Known rows, with every step that occurs
Y N: [ -8   6 -12  -2  -4   3 -10  -2   0   5   2  -8  -3   3  -7 -14  -1   1
   0   5  12   0  -3  17  -8  -5   4   3]
B N Y: [ -2  -9   8   4   0  11   3   0  -7   9  12   4  -3  -2  -8   8  -1 -13
   0  -4  -2  13 -14  27  -4   3   7  -1]
N B A U: [-12  -1   5  -3  10   3   3   6  -8  -5  21  14   1   2  -9   1  -7  -1
  -1  -7 -14  -1  -7  24   1   6  11   6]
U N: [  2 -10   7   2  -3  -1  -8   4  -4   3 -27   2   7   0 -10   2  -2  -1
  -2  -7   3  -9   4   4  -1  -4   2   0]
W U: [  0  25  -2   3  -2  -6 -12   1   0  16   1 -11   0   1   1  10   2  -3
   4   0   3   1  -6  -7   2  11   1  -1]
Y N B A: [-18  -2  -3  -5   5   3  -3  -1 -10  -2  12   4   1   7 -11 -20  -2  -1
  -2   8   0   3  -8  40 -11   9  14   8]
H B N Y: [  3 -16  -5  -1   4   6 -15   1 -10  16   9   2  -6  -1 -10  11   0 -18
 -10  -1   3  19  -6  26  -2   9   7   0]
A U R Y: [  9  -4   4  -7  -1 -11   7   3   6   3  20  12   0   0  -5  17  -6   1
  -6   2  13  -3   0  13   6   8  10   7]
R Y N B A U: [-18   0  -5 -11   2   7  -1   2  -4   0  35  11   4   7 -14  -4  -9  -3
  -5   3   4   4 -10  45  -7   8  17  14]
W U R Y N: [  4  24  -4  -5  -9 -18  -6  -3   4  22  13  -8   1   6  -4   6  -1  -1
  -3  15  28   2  -5  22  -3  19  13   7]
R Y: [ 3  1  1 -4 -3 -1  8 -1  3 -1 14  7  6  3  4  9 -2 -4 -5  6  5  6 -1  2
  1  4  1  5]
A Y W U: [  3  12 -10   7  -4   2 -17   1   8  15  -7 -11   2   1  -6   1  -6   4
   9  -4  15 -15 -17  14  -4   4   0   4]
Y W U N B: [ -1   0   9   7  -4   1 -13   4   1  10 -18  -5  16   2  -2   2  -1  -2
   4   2  11 -14  -8  17  -3  -9  10   7]
U C: [  4 -17   2  -1  -3  -9  -7  -1  -3 -10 -17  13   5  -4   1 -13   2  -3
  -1  -2   5   0  -1  -2   1   1   1  -2]
A U N Y: [ -6 -13   6   5  -3   8 -15   6  -5   9 -20   2  -2   1 -22   8  -5  -8
   0 -18  -8  -6  -3  25   3 -13  11   1]
A Y: [  3  -3  -5   2   0   6  -2   0   4   4  -5   2  -1   2 -15  -4  -6   6
   2  -4   4  -8  -4   9  -2   5  -1   2]
A U: [ -2   3  -4  -1   1   4  -5   4   4   2   7   3  -3  -2  -6   5  -5   1
   2 -10  -1  -5  -4   4   3  -4   4   1]
H U N B A: [ -8  -7  25   3   8  -6  -7   2 -13   2  -7   6  15   2  -5   4   1  -2
  -2  -7  -6  -3   0  21  -7   3  18   7]
U N B A: [ -8 -17  16   0   7  -1   0   5 -15  -5 -15  12  12   4 -16  -4  -4  -4
  -5  -4  -9  -4  -2  27  -4   8  11   6]
W U N B A Y: [ -5  10  11   6   4  -1 -15   7 -12  14 -21   1  10   8 -28   3  -9   0
   2 -10  -2 -13 -10  28  -4  24  12   6]
N Y W U C: [  0 -12   2   6  -8  -9 -25  -4  -2   6 -17   2   4  -5   3  -7   5 -14
   3  -1   8  -1 -16  24   0  -4   7   0]
H U: [ 0  8  7  3  3 -4 -8 -3  3  6  8 -4  4 -2  9  9  5  2  2 -3  1  1  1 -6
 -3 -6  6  2]
B A Y W U: [ -2   9  -6   4   2  -2 -22   1  -5  12  -8  -4   1   2 -12   1  -7  -1
   4  -9  10 -11 -24  26  -5  17   1   5]
W U R Y: [ 13  21   8  -2  -4 -22   4   0   2  17  14   1   4   2   2  22   1  -2
  -3   9  16   3  -1   3   5  23   7   5]
U R Y N B A: [ -8  -8   6 -11   4 -13  10  -3  -6   0  25  17   5   8 -11 -10  -4  -1
 -10  19  15   6  -3  51  -7  22  20  14]
R Y N B A: [-17  -1   0 -10   1   1   5  -2  -5  -3  28  10   7   9  -6 -10  -4  -3
  -9  12   6   9  -9  42 -11  13  14  14]
Y N B: [-12   0  -6  -2   0   7   2  -2   3   0  16  -4   2   6  -5 -19  -1   3
   0  14   7   0   1  26 -10  -5  13   7]
U N Y W: [ -4 -28   7   6  -5   7 -14  -1  -3   3 -33   4   4   0 -10  -3   1  -9
  -2  -6   6  -9  -7  33  -3 -20   6   4]

Rows
[ -7  -9   4  -1   9   5   6   2  -5  -3   9  12   4   6 -19 -12  -9   4
   1  -2  -7  -5  -8  32  -6  18   7   7]	N B A Y
[ -8  -2  -2  -3   6   0  -9   5 -10   0   8   8  -5  -1 -10   6  -7  -3
   0 -14  -9  -1 -10  15   2   9   5   2]	B A U
[ -5  -6  -6 -12   0 -12  -6   1  -4   6  19  12  -4   4 -16   5  -9  -2
  -8   1  17   1  -7  43  -2  17  16  12]	B A U R Y N
[-12   1  -4  -7  -4   6   7  -3   5  -1  30   3   9   8  -2 -10  -2   0
  -5  18  13   6   0  28  -9  -1  13  12]	R Y N B
[ -1   0   0   7  -2  -1 -29   4  -8  15 -36  -3   7   3 -22   3  -9  -3
   3 -17  12 -19 -21  30  -5  12   3   6]	B A Y W U N
[ -3 -27   3   5  -4  11 -20   4   0   5 -23   4   2  -2 -16   4  -5  -9
   0 -15   4 -13  -9  36   2 -25   9   4]	A U N Y W
[ -5 -20  11   2   6   5  -1   5 -10  -2 -22  10  10   7 -30 -10 -11   2
  -3  -9  -4 -13  -5  35  -6  14  11   8]	U N B A Y
[  5   4   5   2 -11  -4 -16   1   2  13 -16  -3  15   2   2  16  -2  -8
  -1   0  22  -7 -10  11  -1  -2   4   8]	R Y W U N
[  0  18   6   6  -6  -6 -17   5  -5  19 -27 -10   7   1  -9  13  -1  -5
   2  -8   5  -7  -2  -1   2   5   4  -1]	W U N
[  8  -4  -2  -1 -11 -13 -14  -2   4   0  -5   6  13  -4  15   2   1  -9
  -1   5  23   0 -15   6   1   5   3   7]	R Y W U C
[  7 -13  -5 -10  13 -19 -22   4 -13   7  -2   9 -10  -1 -16  11  -5  -4
 -12  -5   4   2   2  25   7  21  11   6]	H B A U R
[ -5 -13   9   2   1   9  -3   8   0   1  -7   5  10   2 -16   4  -7   1
  -1  -9  -5 -13   2  15   1 -12  13   5]	A U N B
[ -4  -3   0  -9  -1  -4  10   1   8   3  33  11   4   6 -11  -2  -8   4
  -5  14  19  -1   1  39  -3   2  22  14]	A U R Y N B
[ -5   6   0   4   5   2  -8   1  -3   8   3   3   7   4 -11  -6  -6   2
   5  -1   5 -10 -22  37  -7  17   8   9]	N B A Y W U
[-17 -16  -5  -7   3  -1 -16   3 -10 -10   6  17   4   0 -15 -24  -6  -4
  -2  -4   2  -1 -11  40  -7   6  18   7]	Y N B A U C
[ -7 -13   5   0   4   0 -17   9 -13   3 -21   9   1  -1 -20  10 -10  -6
  -3 -22  -6  -9  -7  19   3   5   7   2]	B A U N
[ -2  12  10   9  -6  -2 -19   2  -7  22 -23  -9   3   3 -15  12   3 -12
   0  -9  -2  -1  -5  15   2   3   9  -2]	W U N Y
[  4 -13  -2  -4  -6   2   3  -3   8  -6  12   6   9   0  11   3  -3  -3
  -4   7  16   0  -8  12  -2  -8   0  10]	R Y W
[ -6 -12  19   5   9   0 -11   3  -8   6 -13   7  13   4 -20  -1  -5   4
  -1 -12  -4 -12  -3  29  -9   9  17  10]	H U N B A Y
[ -6  -1  12   5   2  -2 -16   4 -11   7 -16   1  15   1  -6   1  -4  -6
   2  -3   5 -11 -15  32  -4   4  11   8]	Y W U N B A
[ -3 -10   1   2  -2   4 -14   9   0   4 -19   0   3  -1 -15  10  -7  -2
   0 -17   1 -12   1   6   3 -11   6   1]	A U N
[-12   1 -14  -3   1   4 -14  -1  -6   5  -4  -2  -5   7 -27 -20  -9   3
  -1  -6   9  -6 -12  38 -11  16   5   6]	B A Y N
[ -1  20   3  -5  -5 -14   4  -3   3  17  25  -3   9   8  -3   1   0   1
  -3  24  25   3  -2  29  -5  17  20  11]	W U R Y N B
[ 10  21   7   2   0 -20  -5   0  -1  17  -3  -5  -1  -1  -2  12   2   1
   2   5  11  -3  -2  -1   5  18   7  -1]	W U R
[ 10   9   4   3  -2 -17  -6  -1   2  14  -7  -4   3  -3   6   7   2   2
   4   8  21  -9 -10  14   2   5   6   3]	Y W U R
[ -3 -21  16   8  -2   3 -23  -3   0  10 -23  -2   7  -3   0   6   5  -8
   1  -9   7  -7  -4  28  -4 -23  13   5]	H U N Y W
[-11 -16  11   2   2   4 -17   7 -16   6 -21  10  -3   1 -27   7  -6 -13
  -4 -23 -14  -4 -11  37   3   0  13   1]	B A U N Y
[ -4 -16  15   3   1   4   3   4  -3  -2 -15   5  13   3 -10  -2  -2   0
  -2   2  -1  -8   6  12  -2  -5  10   4]	U N B
[ 13   6  -2   5  -2 -13 -11  -1   7  17 -13  -7   1   0 -10   2  -6   7
   7   2  24 -17 -13  22   0  12   5   5]	A Y W U R
[ -4  -8 -13  -8   9  -5 -28   6 -13   6   3   3  -7   0 -12  11  -5  -7
 -10 -12  -5   6  -3  16   5  13   5   5]	H B A U
[ 11 -18   5  -5  -3 -13   7  -3   7  -4   5  12   7  -1   8   5  -2   1
  -5  13  25  -4  -4  20   0   0   6  10]	U R Y W
[ 1  1 10  3 -7  0 -5  2  4  9 -2  1 22  5  2 12 -4 -4 -1  8 17 -8 -7 21
 -4 -4 12 12]	R Y W U N B
[  7  -5   4  -3   4 -10   4   3   3   3   4   7  -4  -3  -9   6  -5   4
   1  -4   6  -8   1   9   6   2   8   1]	A U R
[ -2   8   0   7  -5   0 -17  -2   0  16  -1  -9  -1   0   2   4   4 -10
   4   0   4   0 -16  23   0  -5   5   2]	N Y W U
[  7 -10  -9  -4   4   2 -15   4  -7  10   8  -1  -2  -3  -4  13  -3  -9
  -8   0  11  13  -2  11  -2  11   2   1]	H B N
[  0  -8  14 -10   8 -11  14   4  -5  -4  31  23   6   2  -9  10 -10  -1
  -8   5   0   1  -3  34   3  19  18  13]	N B A U R Y
[ -7  10  15   4   4  -6 -13   6 -17  11 -15   1  11   5 -12   6  -3  -5
   0  -5  -7  -4  -7  19  -2  19  14   4]	W U N B A
[  1  -3   3  10  -3   6 -14   4   4  13 -23  -6  15   5 -16  -1  -8   4
   7  -3  15 -22 -12  26  -7  -2  10   9]	A Y W U N B
